Each row was made from one small tree. The marks that hang from a mark follow it in brackets, in the order of their numbers. Every link used is in the known rows. Write each row's tree.
Known rows
J_115(J_598(J_996) J_920): [-0.66  1.78 -0.07 -0.79 -0.22 -0.32 -1.11 -1.77  0.87 -0.80  2.13  1.28
  0.32 -1.85  0.60  0.91  2.01  0.38  0.05 -0.82  0.58  0.31 -0.53  2.13
  1.02 -0.70  1.14 -1.65]
J_79(J_115(J_598(J_996(J_920(J_526(J_374)))))): [-0.80  2.75 -2.25 -0.79  0.51  0.06 -1.41 -1.38  1.65 -0.91 -2.04  1.44
  0.64 -2.66  1.10  0.47  1.96  2.73 -0.07  0.36  1.39  1.36 -0.19  7.93
  2.45  0.90  2.16 -0.89]
J_996(J_920): [-1.39  1.22  0.26 -0.84 -0.29 -0.04 -1.75 -0.30  0.41 -0.55  0.74  1.09
  1.32 -1.33  0.24 -0.77  2.21  0.14 -0.33 -0.09  0.00 -0.63  0.63  1.43
  1.14 -1.10  0.08 -0.57]
J_72(J_115(J_920(J_996)) J_993): [-1.67  1.35 -0.32 -0.35 -0.50  0.15 -1.24 -0.57  2.76 -0.69  2.04  1.33
  0.20 -1.26  2.18 -1.06  1.50  1.13 -1.37  0.07 -1.87 -1.28 -0.08  2.26
  1.09 -2.10  0.86 -0.68]
J_115(J_598(J_996(J_920(J_526)))): [-0.76  2.05 -0.15 -0.76  0.42  0.13 -1.47 -0.97  1.25 -0.90  0.78  1.67
  1.06 -2.66  0.38  0.50  2.06  1.48 -0.03 -0.09  1.06 -0.67 -0.08  5.06
  1.90  0.37  1.50 -0.62]
J_526(J_79(J_115) J_374): [-1.11  1.66 -2.10 -0.93 -0.63 -0.61 -1.61 -1.18 -0.91 -0.48 -2.06  0.41
  0.46 -1.99  0.79 -1.59  1.56  2.52 -0.05  0.47  0.32  1.79  0.30  4.74
  1.45 -0.45  0.33 -0.71]
J_598(J_115 J_996(J_920(J_526(J_79 J_374)))): [-1.20  2.07 -1.48 -0.92 -0.91  0.76 -1.98 -1.04  0.19  0.21 -1.84  0.92
  1.39 -2.67  2.24 -1.58  1.94  2.76  0.33  0.83  0.85  0.35 -0.24  7.72
  2.30  0.34  0.77  0.10]
J_920(J_996): [-0.88  1.15 -0.29 -0.63 -0.88 -0.39 -1.12 -2.15  0.60 -0.93  0.56  1.65
  0.68 -1.66  1.12 -0.14  2.22  1.20 -0.17 -0.22 -0.66  0.50  0.48  1.44
  0.99 -0.74  0.97 -0.98]
J_79(J_115): [-0.93  1.69 -0.83 -0.80 -0.66 -0.36 -1.04 -1.17  0.98 -0.41 -0.84  1.15
  0.61 -1.38 -0.32  0.10  1.96  0.96 -0.23  0.06  0.42  0.81  0.07  1.21
  0.58 -0.91  0.28 -0.68]
J_194(J_526(J_374)): [-0.65  1.43 -1.54 -0.75  0.26 -0.52 -1.44 -0.20 -1.78 -1.09 -2.54  0.64
  0.33 -1.79 -0.04 -1.00  1.56  0.75 -0.17 -0.62  0.50  1.02  1.09  2.52
  1.14 -1.20  0.27 -0.78]
J_115(J_598 J_920): [-1.13  1.46 -0.46 -0.85 -0.09 -0.25 -1.08 -0.69 -0.03 -0.93  1.80  0.93
  0.42 -1.78  0.53  0.65  2.02 -0.09 -0.09 -0.57  0.00 -0.58 -0.02  1.51
  0.89 -1.77 -0.16 -1.90]
J_72(J_993): [-1.47  0.29  0.37 -0.68 -0.44 -0.65 -1.19 -0.40  0.47 -0.37  1.42  1.15
  0.53 -1.11  0.09 -0.45  1.88  0.43 -0.58 -0.01 -0.58 -1.87 -0.18 -0.87
  0.81 -1.59  0.08 -0.09]
J_996(J_920(J_526(J_79 J_374))): [-1.37  1.59 -1.58 -0.85  0.53  0.44 -2.34 -0.02 -1.07 -0.38 -1.86  0.70
  1.43 -2.74  1.38 -2.56  1.70  2.24 -0.10  0.63  0.55 -1.15  0.97  7.32
  2.28 -0.14 -0.16  0.10]
J_72(J_115(J_598(J_996)) J_993): [-1.07  1.19  0.34 -0.73 -0.55 -0.97 -0.98 -0.78  2.06 -1.76  2.08  1.43
 -0.12 -1.46  0.62  1.05  1.13  1.24 -0.67 -0.26 -0.85 -0.32 -1.04  0.72
  0.85 -1.05  1.74 -0.40]
J_996(J_920(J_526(J_79(J_115(J_598)) J_374))): [-1.40  2.25 -3.01 -0.95  0.21  0.05 -1.75 -0.46 -0.49 -0.65 -2.79  0.52
  0.89 -3.35  1.68 -0.95  1.72  3.49 -0.21  0.94  0.99  0.55  0.30  8.85
  2.65  0.04  0.68 -0.71]
J_526(J_79(J_115) J_374(J_996(J_920))): [-1.55  2.16 -3.34 -0.78 -0.63 -0.40 -2.34 -2.12  0.07 -0.74 -1.32  0.30
  0.95 -2.51  1.98 -1.76  1.77  3.16 -0.40  0.55  0.04  3.21  0.82  7.97
  2.32 -0.01  0.77 -1.29]
J_79(J_115(J_920)): [-1.17  2.13 -1.09 -0.70 -0.47  0.23 -1.10 -0.89  1.38  0.02  0.10  0.89
  0.54 -1.36  0.31 -0.59  2.08  0.50 -0.45 -0.01  0.43  0.14  0.03  2.27
  0.78 -1.42  0.09 -1.06]
J_526(J_79(J_115(J_598)) J_374(J_996(J_920))): [-1.58  2.18 -3.68 -0.91 -0.67 -0.86 -1.96 -2.09 -0.40 -1.29 -0.80  0.17
  0.61 -2.95  2.56 -0.48  1.70  3.31 -0.28  0.46 -0.07  3.64  0.63  8.20
  2.52 -0.07  0.99 -2.13]
J_598(J_115(J_920(J_526)) J_996): [-0.83  2.28 -0.26 -0.64 -0.79  1.27 -1.09 -1.35  2.16  0.67  0.12  1.62
  0.98 -2.01  1.17 -0.02  2.19  0.54  0.21  0.18  0.96 -1.16 -0.65  3.73
  1.01 -0.71  0.38 -0.45]
J_194(J_526(J_79(J_115))): [-0.74  1.94 -1.66 -0.81 -1.00 -0.60 -1.41 -0.21 -1.21 -0.36 -2.05  0.14
  0.33 -2.51 -0.17 -1.55  1.52  2.42 -0.35  0.12  1.46  1.26  0.48  3.77
  1.04 -1.00  0.74  0.04]
J_374(J_996): [-0.89  1.23 -1.13 -0.68 -0.58 -0.56 -1.57 -2.26  0.23 -1.04  1.08  1.29
  0.80 -1.67  0.36  0.03  1.89  0.54 -0.16 -0.47 -0.45  1.39  0.80  1.40
  0.77 -0.87  0.15 -1.39]

Write each row's tree
[-1.25  2.11 -1.05 -0.49 -1.30  1.33 -0.90 -1.44  1.53  0.37 -0.25  1.62
  1.00 -2.32  2.76 -0.12  2.34  1.33 -0.20  0.61 -0.35 -1.01 -0.01  4.25
  1.29 -1.37  0.29 -1.01]  J_598(J_115(J_920(J_526 J_996)))
[-1.26  2.31 -3.54 -0.68 -0.49 -0.16 -1.98 -2.46 -0.07 -0.45 -1.00  0.17
  0.37 -2.39  2.14 -1.70  1.60  2.45 -0.33  0.26  0.18  2.77  0.69  7.33
  1.82 -0.59  0.37 -1.77]  J_526(J_79(J_115(J_920)) J_374(J_996))
[-1.07  1.98 -3.66 -0.92 -0.87 -1.16 -1.51 -2.79 -1.03 -1.57 -1.17  0.35
  0.10 -3.01  1.88  0.07  1.39  3.33  0.01  0.23 -0.12  3.95  0.37  6.75
  1.91 -0.20  0.94 -2.13]  J_526(J_79(J_115(J_598)) J_374(J_996))
[-0.95  2.38 -0.78 -0.87 -0.68 -0.53 -1.14 -1.69  1.96 -0.89  0.55  1.16
  0.62 -1.92  0.72  1.20  2.24  1.76 -0.19 -0.05  0.98  1.96 -0.59  3.93
  1.61  0.09  2.02 -1.09]  J_79(J_115(J_598(J_996(J_920))))
[-0.96  2.50 -1.88 -0.69 -0.67  0.02 -1.51 -0.12 -0.85  0.03 -1.23 -0.14
  0.33 -2.56  0.36 -1.96  1.62  1.78 -0.48 -0.07  1.56  0.76  0.51  4.93
  1.11 -1.51  0.47 -0.45]  J_194(J_526(J_79(J_115(J_920))))
[-0.71  2.52 -1.06 -0.90 -0.87 -0.47 -1.24 -1.99  0.64 -0.41  1.04  0.60
  0.11 -2.50  1.21  0.10  1.85  2.35  0.04 -0.06  1.35  1.55 -0.79  4.96
  1.38 -0.16  1.67 -1.22]  J_526(J_79(J_115(J_598(J_996) J_920)))
[-1.32  1.32 -0.38 -0.83 -0.06  0.55 -2.19  0.24 -0.33 -0.12 -0.06  0.91
  1.59 -2.80  0.73 -2.25  1.88  1.85 -0.32  0.60  0.88 -1.86  0.86  5.68
  1.79 -0.42  0.07  0.39]  J_996(J_920(J_526(J_79)))
[-1.07  1.83 -3.07 -0.57  0.55  0.50 -2.34 -1.60 -0.90 -0.39 -0.80  0.69
  0.83 -3.09  2.00 -2.32  1.51  2.18 -0.14  0.18  0.25  0.24  1.09  8.67
  1.97 -0.40 -0.15 -1.28]  J_115(J_920(J_526(J_79 J_374(J_996))))
[-1.31  2.21 -3.08 -0.59 -0.47  1.07 -1.45 -1.62  0.73 -0.01 -1.17  1.12
  0.91 -2.37  2.45 -0.34  1.79  1.02 -0.02  0.33 -0.34  0.49  0.51  6.37
  1.61 -1.15 -0.73 -1.94]  J_598(J_115(J_920(J_526(J_374(J_996)))))
[-1.65  1.48 -0.56 -0.55  0.60  0.49 -1.13  1.06  1.95 -1.04  1.62  1.16
  0.21 -2.21  1.18 -0.07  1.06  0.83 -1.12  0.24 -0.71 -3.31 -0.39  3.40
  1.25 -2.07  0.01 -0.62]  J_72(J_115(J_598 J_920(J_526)) J_993)
[-1.35  1.58 -1.65 -0.68 -0.20  0.32 -2.49 -1.34 -0.14 -0.52  0.25  1.01
  1.57 -3.18  1.25 -1.99  1.87  2.31 -0.38  0.53  0.39 -0.18  1.12  7.32
  2.07 -0.04  0.51 -0.38]  J_374(J_996(J_920(J_526(J_79))))
[-1.76  1.15 -0.24 -0.67  0.00 -0.33 -1.05  0.60  1.56 -1.29  2.64  0.83
 -0.03 -1.43  1.21  0.10  1.17  0.33 -1.10 -0.03 -1.39 -1.88 -0.67  1.09
  0.88 -2.71 -0.08 -1.16]  J_72(J_115(J_598 J_920) J_993)
[-0.75  1.62 -2.99 -0.73 -0.42 -0.90 -2.11 -1.65 -2.69 -1.21 -2.04  0.22
  0.36 -2.88  1.02 -1.78  1.16  2.29 -0.15 -0.44  0.29  2.81  1.43  5.91
  1.74 -0.66  0.80 -1.11]  J_194(J_526(J_79 J_374(J_996)))
[-1.00  1.75 -0.70 -0.71  0.69  0.53 -1.15 -0.26  0.30 -0.72  0.81  1.31
  0.65 -2.63  0.43  0.23  1.86  0.46 -0.09 -0.19  0.53 -2.19  0.19  3.79
  1.20 -1.29 -0.12 -1.28]  J_115(J_598 J_920(J_526))
[-1.54  0.73 -0.06 -0.78 -0.32 -0.84 -0.95  0.34  1.39 -1.77  1.92  1.11
  0.03 -1.49  0.63  0.70  1.08  0.84 -0.96  0.04 -1.52 -1.25 -0.48 -0.12
  0.80 -2.06  0.32 -0.73]  J_72(J_115(J_598) J_993)
[-1.42  2.12 -2.67 -0.66 -1.10  1.16 -1.42 -1.61 -0.20  0.35 -1.75  0.90
  0.87 -2.93  3.73 -1.68  2.00  2.77  0.00  0.91 -0.28 -0.11  0.13  7.96
  2.14 -0.84  0.14 -0.88]  J_598(J_115(J_920(J_526(J_79 J_374) J_996)))
[-0.87  2.60 -2.23 -0.92 -0.33 -0.50 -1.37 -2.02  0.11 -0.62 -0.31  0.42
 -0.09 -2.49  1.86 -0.29  1.73  2.72  0.14 -0.01  1.09  2.55 -0.72  6.69
  1.89  0.03  1.71 -1.55]  J_526(J_79(J_115(J_598(J_996) J_920)) J_374)
[-1.31  1.75  0.14 -0.63 -0.09 -0.37 -1.09 -0.33  2.49 -1.28  3.25  1.12
 -0.16 -1.47  1.21  0.54  1.25  0.63 -0.89 -0.45 -0.73 -1.11 -1.18  1.77
  0.97 -1.52  1.39 -0.97]  J_72(J_115(J_598(J_996) J_920) J_993)
[-0.86  2.29 -0.47 -0.76 -1.30  1.10 -1.52 -1.36  0.65  0.81  0.37  1.01
  1.04 -2.76  1.64 -1.27  2.00  1.70  0.32  0.43  1.18 -0.95 -0.63  5.65
  1.34 -0.53  0.41 -0.09]  J_598(J_115(J_920(J_526(J_79))) J_996)
[-1.03  2.59 -3.89 -0.43  0.70  0.70 -1.68 -2.13  1.35 -0.31 -2.11  1.09
  0.55 -2.62  1.51 -0.76  1.78  1.90 -0.36  0.26  0.48  1.41  0.71  7.87
  1.76 -0.45  0.33 -1.67]  J_79(J_115(J_920(J_526(J_374(J_996)))))
[-0.45  2.53 -2.54 -0.88  0.01 -0.43 -1.35 -1.93 -0.20 -0.90 -2.37  1.01
  0.18 -3.32  1.13 -0.05  1.49  3.77  0.24  0.51  1.49  1.70 -0.39  8.06
  2.12  0.88  1.97 -0.54]  J_920(J_526(J_79(J_115(J_598(J_996))) J_374))
[-1.11  1.96 -2.54 -0.62  0.20  0.25 -1.48 -1.54 -1.18 -0.82 -0.71  0.99
  0.38 -3.41  3.06 -1.06  1.71  3.19 -0.08  0.31 -0.01  0.12  0.45  8.64
  2.52 -0.28  0.85 -1.52]  J_115(J_598 J_920(J_526(J_79 J_374) J_996))
[-1.75  1.10  0.03 -0.56 -0.03  0.16 -1.41  0.76  2.17 -0.71  2.14  0.93
  0.31 -0.97  1.00 -1.20  1.35 -0.07 -1.22  0.00 -1.37 -2.28 -0.32  0.60
  0.58 -2.57 -0.20 -0.37]  J_72(J_115(J_920) J_993)
[-1.33  2.39 -2.61 -0.63 -0.63  0.39 -2.20 -1.51  0.89 -0.29 -0.90  0.84
  1.37 -3.25  1.38 -1.71  1.83  3.22 -0.53  0.99  0.89  1.00  0.85  8.58
  2.11  0.15  0.93 -0.49]  J_374(J_996(J_920(J_526(J_79(J_115)))))
[-1.18  1.57 -1.43 -0.53  0.14  0.50 -2.01 -1.30  1.18 -0.77  0.37  1.48
  1.52 -2.51  0.59 -0.89  1.97  1.29 -0.47  0.21  0.17 -0.29  1.17  5.23
  1.71 -0.35  0.54 -0.81]  J_374(J_996(J_920(J_526)))
[-0.90  1.38 -3.06 -0.69  0.20 -0.13 -2.16 -1.89 -1.40 -0.87 -1.59  0.99
  0.89 -3.14  1.36 -1.74  1.38  2.68  0.05  0.29  0.03  0.85  1.18  7.40
  1.95  0.16  0.21 -0.89]  J_920(J_526(J_79 J_374(J_996)))
[-1.54  1.30 -2.44 -0.82 -0.46 -0.44 -2.54 -1.82 -1.09 -0.89 -0.24  0.39
  1.16 -2.38  2.03 -2.21  1.73  2.28 -0.19  0.12 -0.44  1.98  1.17  6.64
  2.16 -0.29  0.45 -1.38]  J_526(J_79 J_374(J_996(J_920)))
[-0.71  1.43 -1.68 -0.53  0.32  0.25 -1.33 -1.69 -0.03 -0.86 -2.23  1.86
  0.71 -2.35  1.64 -0.66  1.92  2.19 -0.09  0.19 -0.36  0.14  0.94  5.35
  1.83 -0.01  0.80 -0.69]  J_920(J_526(J_374) J_996)
[-1.09  2.79 -4.11 -0.58  0.43  0.33 -1.32 -1.96  0.94 -0.95 -1.62  0.99
  0.24 -3.07  1.90  0.74  1.59  2.22 -0.27  0.17  0.33  1.52  0.49  8.27
  2.01 -0.46  0.80 -2.42]  J_79(J_115(J_598 J_920(J_526(J_374(J_996)))))
[-1.68  1.35 -0.65 -0.58  0.19  0.72 -1.83  1.36  1.07 -0.14  1.23  0.75
  0.59 -2.41  1.27 -2.60  1.04  1.74 -1.09  0.66 -0.38 -3.55 -0.11  4.81
  1.29 -1.87 -0.04  0.51]  J_72(J_115(J_920(J_526(J_79))) J_993)
[-1.22  1.84 -2.94 -0.72 -0.28 -0.49 -2.54 -1.09 -2.03 -1.11 -1.61 -0.02
  0.88 -2.97  1.57 -2.54  1.49  2.48 -0.44 -0.20  0.34  2.45  1.63  7.34
  2.32 -0.44  0.71 -1.07]  J_194(J_526(J_79 J_374(J_996(J_920))))
[-0.74  1.37 -1.70 -0.88 -0.12 -0.66 -1.90 -0.17 -3.06 -0.78 -2.40  0.13
  0.40 -2.41  0.46 -2.05  1.35  1.91 -0.08 -0.43  0.80  1.19  1.01  4.41
  1.46 -0.96  0.12 -0.32]  J_194(J_526(J_79 J_374))
[-1.12  1.82 -0.18 -0.50  0.52  0.34 -1.13  0.15  2.81 -0.97  1.99  1.54
  0.05 -2.27  1.02  0.19  1.16  1.15 -0.88  0.00 -0.03 -2.41 -1.02  4.06
  1.36 -1.08  1.47 -0.42]  J_72(J_115(J_598(J_996) J_920(J_526)) J_993)
[-1.29  2.15 -2.40 -0.85 -0.29  0.07 -1.68 -0.96 -0.38 -0.06 -1.64  0.18
  0.42 -2.00  1.48 -1.97  1.80  2.05 -0.19  0.34  0.54  1.20  0.18  5.87
  1.53 -1.00 -0.07 -1.10]  J_526(J_79(J_115(J_920)) J_374)
[-1.25  2.23 -2.53 -0.64 -0.73  0.07 -1.46 -2.23  0.11 -0.23 -1.27  0.59
  0.31 -2.33  2.93 -1.85  2.00  3.12 -0.28  0.48 -0.10  2.14  0.28  7.16
  1.94 -0.55  1.03 -1.35]  J_526(J_79(J_115(J_920(J_996))) J_374)
[-1.44  2.13 -3.26 -0.69 -0.76  0.91 -1.90 -1.68 -0.53  0.20 -1.26  0.60
  0.99 -3.04  2.83 -1.77  1.59  2.20  0.07  0.60 -0.12  0.68  0.54  8.16
  1.93 -0.97 -0.65 -1.48]  J_598(J_115(J_920(J_526(J_79 J_374(J_996)))))
[-1.10  1.69 -1.06 -0.85  0.24  0.39 -1.58 -0.30 -0.94 -0.36  0.73  0.76
  0.71 -3.19  1.03 -0.84  1.64  1.58 -0.07  0.20  0.86 -1.93  0.18  5.73
  1.56 -1.01 -0.21 -1.00]  J_115(J_598 J_920(J_526(J_79)))
[-1.07  1.86 -3.51 -0.79 -0.79 -0.73 -1.87 -2.58 -0.54 -0.94 -1.74  0.44
  0.44 -2.47  1.35 -1.11  1.49  3.01 -0.09  0.37 -0.16  3.48  0.62  6.23
  1.65 -0.19  0.47 -1.41]  J_526(J_79(J_115) J_374(J_996))
[-0.92  2.02 -1.82 -0.89 -0.44 -0.24 -1.19 -0.82 -0.30 -0.66 -1.13  0.85
  0.55 -3.24  0.45  0.01  1.57  3.01 -0.03  0.70  1.27 -0.15 -0.06  5.45
  1.52 -0.40  0.75 -0.51]  J_920(J_526(J_79(J_115(J_598))))
